(in the rows, 128 means zero)
Known rows, with every step that occurs:
buvovob > dufadu > kemiz > tebap: [112 115 141 120 128 129 130 127 132 128 140 107 121 142 132 145 136 139
 122 113 148 132 134 124 132 142 122 133 125 130 153 119 134 145 132 129
 159 134 111 135 140  95  94]
tikiro > noni > dufadu: [139 161 130 135 121 122 131 126 132 114 136 138 110 145  93 111 143 175
 130 138 135 128 115 132 132 133 145 121 123 113 106 151 130 106 126 193
 104 128 108 119 125 147 132]
pima > tebap > tuza > dufadu: [139 111 146 128 131 128 129 125 118 148 143 138 140 115 114 118 122 100
 130 119 119 121 136 134  92 124 126 122 124 120 121 119 130 141 126 159
 122 111 155 125 141 131  83]
bapem > kemiz > dufadu > pima > tebap > tuza: [134 113 174 108 118 119 108 141 123 119 126 135 143 131 152 169 137 100
 125 110 164 119 133 138 136 121  99 139 115 135 124 118 128 147 138 141
 155 106 134 115 128 140  83]
noni > dufadu > pima: [137 158 142 124 112 130 116 131 130 135 125 126  95 160 129 113 134 168
 129 131 151 128 110 133 133 126 132 127 115 118 112 154 133 144 133 185
 116 125 101 125 123 116 111]
dipa > tebap > tuza: [134 127 124 110 139 130 134 129 126 120 128 133 152 146 116 120 118  79
 133 124 132 126 129 127 103 121 123 122 129 120 131  96 138 132 142 191
 121 119 130 130 110 150  96]
pima > tebap > tuza: [141 111 144 127 136 124 132 122 120 138 144 139 142 128 115 108 109 107
 131 121 131 125 135 140 102 130 113 121 123 122 128 117 131 140 133 169
 130 117 149 123 128 141 105]
tuza > dufadu > pima > tebap > kemiz: [131 122 138 115 106 125 114 121 116 152 134 145 125 141 142 113 140 126
 132 113 140 126 126 137 108 111 134 129 110 121 126 142 130 161 120 177
 146 109 123 138 157 115  73]
pima > tebap > kemiz > dufadu: [139  99 135 128 117 115 133 123 121 129 143 134 164 121 142 109 128 101
 127 119 152 126 137 144 125 122 115 134 121 125 133 119 131 138 125 144
 163 114 128 115 154 127  77]
noni > dufadu > kemiz: [134 143 133 139 115 129 132 127 127 127 127 124  98 143 142 124 126 184
 131 129 147 132 120 127 125 138 128 128 127 127 129 140 133 137 129 173
 113 130 116 122 133 104 116]
buvovob > dufadu > kemiz > tebap > tuza: [117 109 146 112 134 130 131 129 123 132 142 108 121 151 128 146 124 112
 123 112 150 134 138 126 123 141 118 130 127 136 158 105 134 138 136 139
 144 128 120 130 138 106 100]
noni > dufadu > pima > tebap > kemiz > bapem: [152 134 146 109  97 120 118 127 122 141 130 140 110 164 128  80 130 160
 129 130 171 122 119 157 122 115 119 124 110 110 109 150 131 155 139 219
 140 113  81 114 138  96  65]
tebap > tuza > dufadu > pima: [128 130 144 109 126 135 112 133 118 149 127 131 113 144 133 141 132  99
 131 115 135 130 127 124 109 116 134 126 119 131 129 122 130 139 129 150
 106 112 140 128 136 130 111]
bapem > kemiz > tebap > tuza: [122 122 145 121 115 124 118 148 114 107 123 133 144 156 138 173 115  86
 120 124 148 121 138 128 124 131 115 126 130 138 132 118 125 120 135 136
 123 118 119 121 118 179 109]
tuza > dufadu > kemiz > tebap: [115 130 130 138 118 131 129 129 134 124 132 123 119 128 143 155 143 141
 126 117 131 129 130 112 113 128 135 131 131 138 141 128 133 134 118 125
 132 124 128 130 149 123  89]
tuza > dufadu > kemiz: [120 127 130 132 118 131 127 124 128 136 129 128 110 118 148 149 144 150
 131 115 126 130 130 116 112 127 136 132 127 134 138 127 129 140 119 126
 124 122 137 131 146  97 108]
tikiro > noni > dufadu > dipa > tebap > kemiz: [143 155 125 106 106 116 135 119 117 106 135 144 115 172 106  84 141 161
 137 129 155 135 113 142 104 114 139 115 112 109 119 144 144 122 131 252
 111 116  68 128 136 160  76]
kemiz > tebap > tuza: [127 126 136 132 133 130 130 136 125 121 136 122 142 153 119 135 111  88
 122 126 141 130 132 125 115 134 124 122 134 137 135 112 132 116 132 140
 119 122 123 119 125 169 109]
noni > dufadu: [137 144 131 140 117 130 128 134 127 130 126 123 110 141 115 110 127 154
 128 137 140 126 119 133 129 130 137 125 129 115 111 143 129 122 130 167
 103 128 112 122 126 122 118]
pima > tebap > kemiz: [140 108 126 124 114 117 133 116 112 140 141 142 148 138 138  94 111 117
 131 124 139 127 136 145 112 123 120 125 119 121 134 130 129 148 124 178
 150 118 127 128 148 130  92]
buvovob > dufadu: [121 111 137 112 131 131 125 132 126 140 132 112 123 130 112 129 138 117
 125 123 131 127 134 135 137 132 131 131 124 117 134 118 128 139 134 118
 144 130 120 138 131  89 114]
kemiz > tebap > tuza > dufadu: [122 126 137 130 128 133 126 138 126 130 136 122 138 143 117 141 123  83
 122 123 134 126 132 119 105 126 138 122 134 132 131 112 131 115 126 132
 111 118 129 125 137 160  95]
noni > dufadu > pima > tebap > kemiz: [145 140 139 123 101 122 119 123 116 144 134 140 114 164 138  89 123 159
 132 128 162 128 116 149 120 122 125 125 108 113 118 157 133 157 129 217
 135 117 101 124 142 122  79]
noni > dufadu > buvovob: [142 165 123 114 112 129 124 135 131 129 127 123  89 138 121 110 133 156
 131 130 137 120 118 146 128 118 130 126 128 131 119 143 131 143 129 188
  94 124 112 129 131 113 108]
kemiz > bapem: [134 118 135 109 121 124 127 133 134 126 124 128 123 128 120 119 140 129
 124 133 142 120 131 140 130 117 120 126 131 125 115 117 126 121 143 125
 138 122 100 113 122  96 107]
bapem > kemiz: [126 124 140 119 110 123 117 141 117 113 115 137 129 134 147 165 128 122
 126 126 138 120 133 132 137 127 120 131 124 130 122 130 121 129 131 127
 128 123 120 129 120 142 122]
kemiz > dufadu > dipa > tebap: [133 122 149 109 129 123 133 132 143 109 129 116 145 122 125 129 152 112
 130 116 152 130 122 130 116 110 115 132 124 128 130 109 148 129 136 140
 151 115 103 126 137 130  47]
bapem > kemiz > tebap > tuza > dufadu > buvovob: [124 139 142 102 106 128 112 152 117 113 121 134 121 144 139 179 130  84
 123 113 138 114 138 134 116 114 122 129 129 148 132 117 126 134 128 148
 104 109 123 128 133 162  90]
tikiro > noni > dufadu > kemiz: [135 158 132 134 120 122 135 116 130 114 138 139  99 147 118 120 145 201
 132 129 140 133 116 127 127 141 137 125 121 122 121 148 133 117 126 203
 110 128 110 119 129 134 130]
dufadu > tuza: [120 133  97 121 125 124 136 131 130 130 130 126 119 126 126 134 124 157
 128 132 114 128 126 138 119 148 121 134 122 135 125 114 131 124 127 165
 103 131 118 117 124 133 126]

Rows:
[136 116 154  99 136 125 133 136 133 113 132 114 144 133 121 132 139  88
 132 113 156 132 127 131 106 113 112 129 124 130 135  97 148 128 141 151
 136 111 111 120 133 141  55]
kemiz > dufadu > dipa > tebap > tuza
[141 110 159 118 126 126 128 124 114 146 144 135 123 126 112 116 122 112
 134 112 129 128 132 140  78 118 121 118 118 123 127 126 137 149 127 165
 119 106 139 131 150 133  57]
pima > tebap > tuza > dufadu > dipa
[145 166 147 128 119 118 122 114 136 123 143 148 106 150  96  98 148 195
 132 129 144 124 108 139 127 130 133 122 108 110 102 163 134 137 127 229
 131 119 106 123 127 144 101]
tikiro > noni > dufadu > pima > tebap
[124 125 136 130 131 129 133 126 125 120 138 123 127 153 149 144 113 123
 126 116 149 138 133 119 113 142 114 127 131 146 156 114 136 130 131 147
 131 126 130 120 135 149 111]
dufadu > kemiz > tebap > tuza
[138 101 150 114 125 124 130 123 123 143 140 139 125 120 129 120 131 127
 130 113 137 121 140 141  92 122 114 124 125 124 127 110 130 148 136 164
 134 109 137 113 142  94  70]
pima > tebap > tuza > dufadu > kemiz > bapem
[133 102 113 118 115 113 137 124 124 131 143 132 156 121 141 113 125 123
 127 123 141 125 136 150 118 135 110 138 118 130 129 108 132 136 125 175
 147 115 124 109 153 136  75]
pima > tebap > kemiz > dufadu > tuza
[131 115 114 110 121 122 135 132 130 113 126 129 173 137 147 115 139  74
 130 122 155 128 131 131 126 114 125 136 127 123 136  96 137 130 133 169
 153 116 109 124 136 133  72]
dipa > tebap > kemiz > dufadu
[129 122 125 100 106 127 128 129 113 130 126 134 130 147 134 114 142 105
 136 114 140 131 127 132  87 101 139 122 117 120 135 120 143 144 123 179
 125 110  95 144 155 123  44]
tuza > dufadu > dipa > tebap > kemiz
[126 149 122 104 116 132 120 134 131 137 127 129 103 112 127 140 152 124
 132 115 114 118 128 134 116 108 138 131 129 138 129 128 128 149 119 143
 108 115 136 140 145 106  99]
tuza > dufadu > buvovob
[126 116 156 105 128 125 116 121 131 149 142 124 118 137 115 116 142 136
 128 113 143 123 127 144 129 131 118 132 107 113 130 137 132 173 135 165
 172 122 118 144 136  86  82]
buvovob > dufadu > pima > tebap
[143 148 140 116 114 126 133 131 130 119 126 123 107 154 109 100 131 157
 135 130 150 129 111 138 101 117 128 118 120 110 115 143 145 140 138 209
 111 121  82 135 126 128  56]
noni > dufadu > dipa > tebap
[132 117 135 112 121 123 131 124 133 123 125 127 109 130 145 133 139 161
 128 121 149 129 133 133 126 129 112 131 128 136 136 115 130 139 140 130
 148 126 105 112 131  81 110]
dufadu > kemiz > bapem
[134 132 136 104 125 125 133 124 131 114 129 128 127 142 119 115 135 130
 136 119 139 131 120 133  97 114 118 121 119 122 131 123 146 144 135 178
 135 121  95 142 129 135  62]
dufadu > dipa > tebap
[131 118 149 106 124 133 123 134 109 142 133 124 108 138 123 134 126 103
 132 114 132 136 130 130  87 110 131 119 123 132 132 120 137 130 127 137
  99 111 127 130 146 135  87]
tebap > tuza > dufadu > dipa
[131 110 141 108 124 132 126 133 119 140 128 128 110 131 141 142 134 115
 129 116 138 129 138 129 103 120 125 126 130 136 134 101 128 127 136 137
 114 114 129 112 140  94 102]
tebap > tuza > dufadu > kemiz > bapem
[138 117 165 115 136 124 120 127 135 134 139 126 144 126 132 131 139 106
 127 112 156 127 126 135 128 123 106 137 116 133 126 116 135 146 135 148
 159 110 141 113 139 126  83]
kemiz > dufadu > pima > tebap > tuza
[134 134 149 120 126 123 118 115 134 138 138 140 124 134 127 111 135 151
 131 117 139 124 119 137 121 126 113 129 111 122 124 147 133 164 130 177
 160 120 127 134 133 123  92]
dufadu > pima > tebap
[133 118 132 100 127 131 132 131 132 126 124 135 135 136 130 130 139  96
 133 117 139 124 134 126  92 112 125 124 131 123 129  86 137 136 144 185
 126 112 115 123 125 100  66]
dipa > tebap > tuza > dufadu > kemiz > bapem
[129 124 125 112 132 134 133 128 127 129 127 134 139 138 135 135 131  97
 136 115 131 130 132 118  91 119 129 126 128 124 139  94 140 142 134 188
 117 116 137 135 128 126  78]
dipa > tebap > tuza > dufadu > kemiz
[134 122 158 124 130 121 120 125 145 130 139 126 141 115 133 129 150 129
 127 113 153 123 122 134 139 124 110 140 115 129 124 129 135 147 130 136
 171 114 133 119 141 113  76]
kemiz > dufadu > pima > tebap
[124 114 150 120 114 121 116 148 127 106 115 126 145 116 151 181 147 106
 121 121 151 118 135 130 152 125 115 141 128 135 120 117 123 118 132  94
 142 117 125 117 126 133 108]
bapem > kemiz > dufadu
[129 118 135 120 128 135 123 135 115 144 129 128 128 129 123 142 126  88
 129 121 124 128 134 124 105 118 139 125 131 129 128 112 128 122 126 130
  99 115 149 123 136 132 117]
tebap > tuza > dufadu
[134 111 161  92 116 121 121 148 120 100 118 127 145 137 141 170 139  84
 129 111 163 124 133 135 116 114 103 131 122 134 130 101 139 127 144 145
 135 107 106 120 125 155  59]
bapem > kemiz > dufadu > dipa > tebap > tuza
[141 127 154 113 131 125 117 118 123 144 139 142 126 147 131 115 121 122
 132 115 143 128 125 138 110 125 109 125 111 126 130 132 133 162 135 185
 145 116 138 128 129 135  98]
dufadu > pima > tebap > tuza
[136 122 123  91 111 121 133 122 111 117 129 135 134 159 138  98 125 111
 137 119 152 136 126 139  93 106 121 120 115 123 143 118 145 145 134 193
 140 115  82 139 140 140  60]
dufadu > dipa > tebap > kemiz
[121 129 142 128 109 122 117 145 123 100 122 133 142 144 142 170 128 114
 119 127 144 118 133 127 136 133 120 129 129 136 126 131 124 121 130 122
 136 124 106 126 123 164 103]
bapem > kemiz > tebap
[130 133 148 123 118 128 113 121 134 149 135 141 119 120 126 126 148 142
 131 114 130 120 121 129 111 118 132 129 112 118 118 144 131 162 122 160
 145 112 135 138 144 112  75]
tuza > dufadu > pima > tebap
[148 143 154 123 119 128 118 126 123 144 137 135 109 156 116 101 120 150
 132 126 154 127 116 144 113 129 119 122 112 114 113 146 136 155 137 220
 118 117 120 122 128 127  88]
noni > dufadu > pima > tebap > tuza
[142 115 130 106 114 116 129 123 124 127 143 134 146 118 143 108 135 104
 130 113 150 121 137 154 123 111 110 136 121 138 140 119 131 154 124 168
 157 110 129 122 157 118  69]
pima > tebap > kemiz > dufadu > buvovob
[120 122 113 121 130 122 135 137 141 122 131 114 137 109 129 152 139 134
 123 127 128 126 129 134 136 142 118 144 127 140 121 101 132 113 128 125
 124 124 123 104 136 127 105]
kemiz > dufadu > tuza
[136 114 143 102 102 122 112 125 121 151 131 144 122 138 139 110 147 125
 128 113 150 120 128 146 111 103 128 128 112 117 118 134 129 159 130 171
 153 104 103 126 155  92  56]
tuza > dufadu > pima > tebap > kemiz > bapem
[120 132 131 137 125 126 134 123 135 115 135 121 127 143 149 143 128 151
 125 120 146 133 129 118 123 142 118 131 129 142 152 128 135 134 127 136
 147 131 118 126 136 133 108]
dufadu > kemiz > tebap
[126 105 134  79 116 124 131 127 114 131 131 119 128 160 124 106 134 101
 133 113 154 134 132 145 106 110 124 125 111 113 148 112 144 156 138 184
 155 120  75 149 144  99  52]
buvovob > dufadu > dipa > tebap > kemiz
[144 150 148 130 113 125 119 124 132 141 135 134 107 147 118 101 130 175
 131 129 150 122 111 142 123 128 123 126 112 111 108 160 135 157 132 206
 134 120 111 127 132 113  84]
noni > dufadu > pima > tebap
